What can hang from each mark:
B: J P V W
U: W
X: B
P: B M
W: C U
J: U
V: U

Known rows, with every way that one mark hangs from another:
V[U[W[C]]]: -2.19  -1.20  -0.45  -3.32  -3.88  5.17  0.81  0.20  0.17  -1.00  0.18  -1.31  1.53  1.18  -1.29  0.75  -0.51  -0.72  0.97
P[B[J V[U]] M]: -1.77  5.22  -0.33  -2.58  -0.90  0.66  -0.84  0.37  -0.31  -1.09  -0.83  -0.11  1.26  -3.97  -0.74  -1.67  -1.49  -0.59  0.37
B[J P[M] W]: 1.95  0.60  0.13  4.59  1.97  -3.29  -0.62  0.20  1.13  -0.75  0.77  0.78  -1.75  0.40  1.96  1.16  -1.75  1.24  -0.77
B[P[M] V]: -2.07  -0.02  -0.91  0.50  -3.49  -1.01  0.16  -0.61  1.16  1.84  0.87  -0.51  0.29  0.53  0.29  0.24  -1.00  0.56  0.15
X[B[J V W[C U]]]: 1.77  -4.31  -0.38  -0.70  6.06  0.80  -0.20  0.01  -1.64  0.44  -0.71  0.57  -0.89  2.19  -0.09  -0.51  2.35  0.42  0.14
J[U[W]]: 0.02  -2.17  0.17  -2.62  -4.70  2.14  1.77  -0.36  0.79  -0.27  0.71  -0.84  0.46  1.39  -0.15  0.58  1.43  -2.02  -0.13
B[J P[M] V]: 0.05  -0.15  -1.65  0.99  1.31  -2.09  -0.04  -0.37  1.26  -0.07  1.52  0.46  0.20  -0.50  0.64  0.24  -0.38  1.11  -0.70
U[W[C]]: -0.08  -1.89  1.37  -3.71  -3.94  2.79  1.91  -0.55  -1.25  1.35  -0.15  -1.05  2.19  3.75  -1.12  0.36  0.57  -0.04  -0.08
W[U]: 0.18  -2.74  0.20  -1.96  -5.23  2.77  0.72  0.09  -0.97  2.61  0.01  -1.03  0.73  -0.22  -0.53  -2.86  2.51  -1.38  1.81
B[P W]: 0.25  -0.90  0.18  3.97  -2.28  0.20  -0.07  -0.23  1.05  1.37  1.08  -0.33  -1.98  2.53  1.84  1.48  -0.65  0.97  0.12
P[B[J V W[U]] M]: 0.08  4.54  1.78  -0.59  -0.38  -1.80  -0.76  0.25  -0.76  0.94  -1.20  0.39  0.29  -3.75  0.04  -2.24  -0.29  -0.07  0.03
U[W]: -0.52  -1.14  0.76  -3.67  -5.12  3.54  1.94  -0.49  0.38  1.81  0.39  -1.21  1.40  3.46  0.71  -0.63  -0.51  -0.56  0.23
P[B[J V[U] W[C]] M]: -0.94  4.91  0.95  -0.91  0.84  -0.85  -1.22  0.33  -0.98  -1.19  -1.15  0.30  0.53  -3.59  -1.15  -0.22  -1.04  0.35  -0.19
P[M]: -1.14  0.85  -0.47  -2.32  -5.36  0.24  -0.05  -0.06  -0.28  0.90  -0.55  -0.92  0.60  0.12  -0.10  -1.25  -2.20  -1.03  0.83
X[B[J P[M] V[U] W]]: -0.01  -1.45  -1.30  2.04  6.08  -0.21  -0.91  0.38  0.75  -1.34  -0.51  0.68  -1.75  1.73  1.32  0.95  -1.69  0.48  -0.05
B[J P]: 1.60  -1.37  -1.82  1.95  1.19  0.41  0.29  0.00  0.56  -0.87  1.64  0.15  -0.21  1.38  0.91  0.39  0.36  0.55  -0.19
V[U]: -2.68  -0.91  -2.38  -2.52  -4.26  5.81  -0.19  0.37  0.82  -1.11  0.78  -1.40  0.05  -0.18  -0.21  -0.15  -0.69  -1.11  1.76

Rows:
2.55  -0.27  1.28  5.09  1.52  -3.93  -0.43  0.49  0.63  0.19  0.26  0.89  -1.35  -0.97  1.36  -0.22  -0.33  0.73  -0.25
B[J P[M] W[U]]
0.92  -3.63  -1.63  -2.69  4.53  2.02  0.71  -0.19  -0.11  -0.84  -0.06  0.25  -0.28  2.71  0.44  -0.27  1.30  -0.96  -0.28
X[B[J[U[W]] V]]
0.43  -2.65  0.66  -2.69  -3.87  1.58  1.78  -0.42  -0.29  -0.58  0.36  -0.71  1.07  1.64  -1.45  1.22  2.22  -1.68  -0.40
J[U[W[C]]]
-1.42  4.64  2.33  -0.93  -3.77  -0.97  -0.63  0.08  -0.79  2.30  -1.64  -0.25  0.32  -3.12  -0.23  -2.18  -0.79  -0.46  0.61
P[B[V W[U]] M]
-0.77  3.12  -0.43  -1.10  0.69  3.07  -0.65  0.12  0.13  -0.54  0.49  -0.04  -0.52  -2.15  0.66  -0.55  0.78  0.36  0.24
P[B[J V[U] W]]
2.13  -2.96  -0.37  3.75  4.49  -2.86  -0.01  -0.55  0.76  -1.38  2.12  1.12  -1.55  -0.09  -0.14  3.38  3.27  1.76  -1.70
B[J[U] P V W[C]]
-0.77  -0.52  1.48  3.43  -2.62  -2.97  -0.22  -0.27  1.30  3.11  0.50  0.06  -1.19  -0.72  1.01  -0.07  0.07  1.02  0.24
B[P[M] V W[U]]
1.34  -3.82  -1.08  0.15  5.87  0.28  0.65  -0.17  -0.41  -1.21  -0.09  0.61  -0.08  3.30  -0.35  1.26  1.48  -0.20  -0.73
X[B[J[U[W[C]]] P V]]
-0.05  -0.22  -0.47  3.47  3.97  -2.66  -1.05  0.07  1.08  -1.88  1.16  0.87  -0.88  -1.46  -0.31  2.78  -0.46  2.17  -0.90
B[J P[M] V[U] W[C]]
0.36  4.97  1.27  -1.86  -1.47  -0.90  0.08  0.39  -0.88  -1.33  -1.43  0.10  1.41  -2.62  -0.75  -1.38  -1.31  -1.58  -0.37
P[B[J[U[W]]] M]
-0.84  4.95  0.12  -2.64  -1.07  -0.38  -0.50  0.03  -0.83  0.06  -0.87  -0.01  1.30  -3.02  -0.47  -2.00  -0.99  -0.38  0.00
P[B[J V] M]
1.84  -1.55  1.37  3.87  3.43  -4.89  -0.41  -0.12  -0.14  0.74  0.60  1.17  -0.44  -1.45  -0.49  0.92  1.72  2.01  -0.90
B[J P[M] V W[C U]]
-1.55  -3.03  -1.10  -0.52  2.54  2.71  0.28  -0.01  -0.29  -0.09  -0.60  -0.38  0.23  3.80  -0.56  1.06  -0.33  -0.04  0.48
X[B[P V[U[W[C]]]]]
-3.39  0.45  -1.59  0.52  -3.28  0.52  -0.36  -0.13  1.94  0.20  0.89  -0.69  0.23  -0.87  -0.12  0.87  -1.79  0.18  0.65
B[P[M] V[U]]
1.93  -4.12  -0.11  2.19  6.80  -0.62  -0.24  0.07  -1.18  0.31  -0.52  0.86  -1.08  2.79  0.03  0.53  1.89  0.90  -0.18
X[B[J P V W[C U]]]
1.00  4.84  2.14  0.22  -0.92  -1.75  -0.83  0.62  -1.21  0.27  -1.74  0.32  0.22  -3.13  0.02  -2.32  -0.97  -0.60  0.30
P[B[J W[U]] M]
0.41  4.14  1.49  -0.61  0.79  -2.58  -0.72  0.00  -1.21  -0.98  -1.17  0.62  0.32  -3.42  -1.22  0.04  0.32  -0.12  -0.82
P[B[J[U] V W[C]] M]
1.62  -2.05  -1.31  1.41  4.73  -0.89  -0.16  0.45  -0.41  -2.02  -0.89  0.59  -0.77  2.32  0.17  0.42  -0.87  -1.14  -0.16
X[B[J[U] P[M]]]
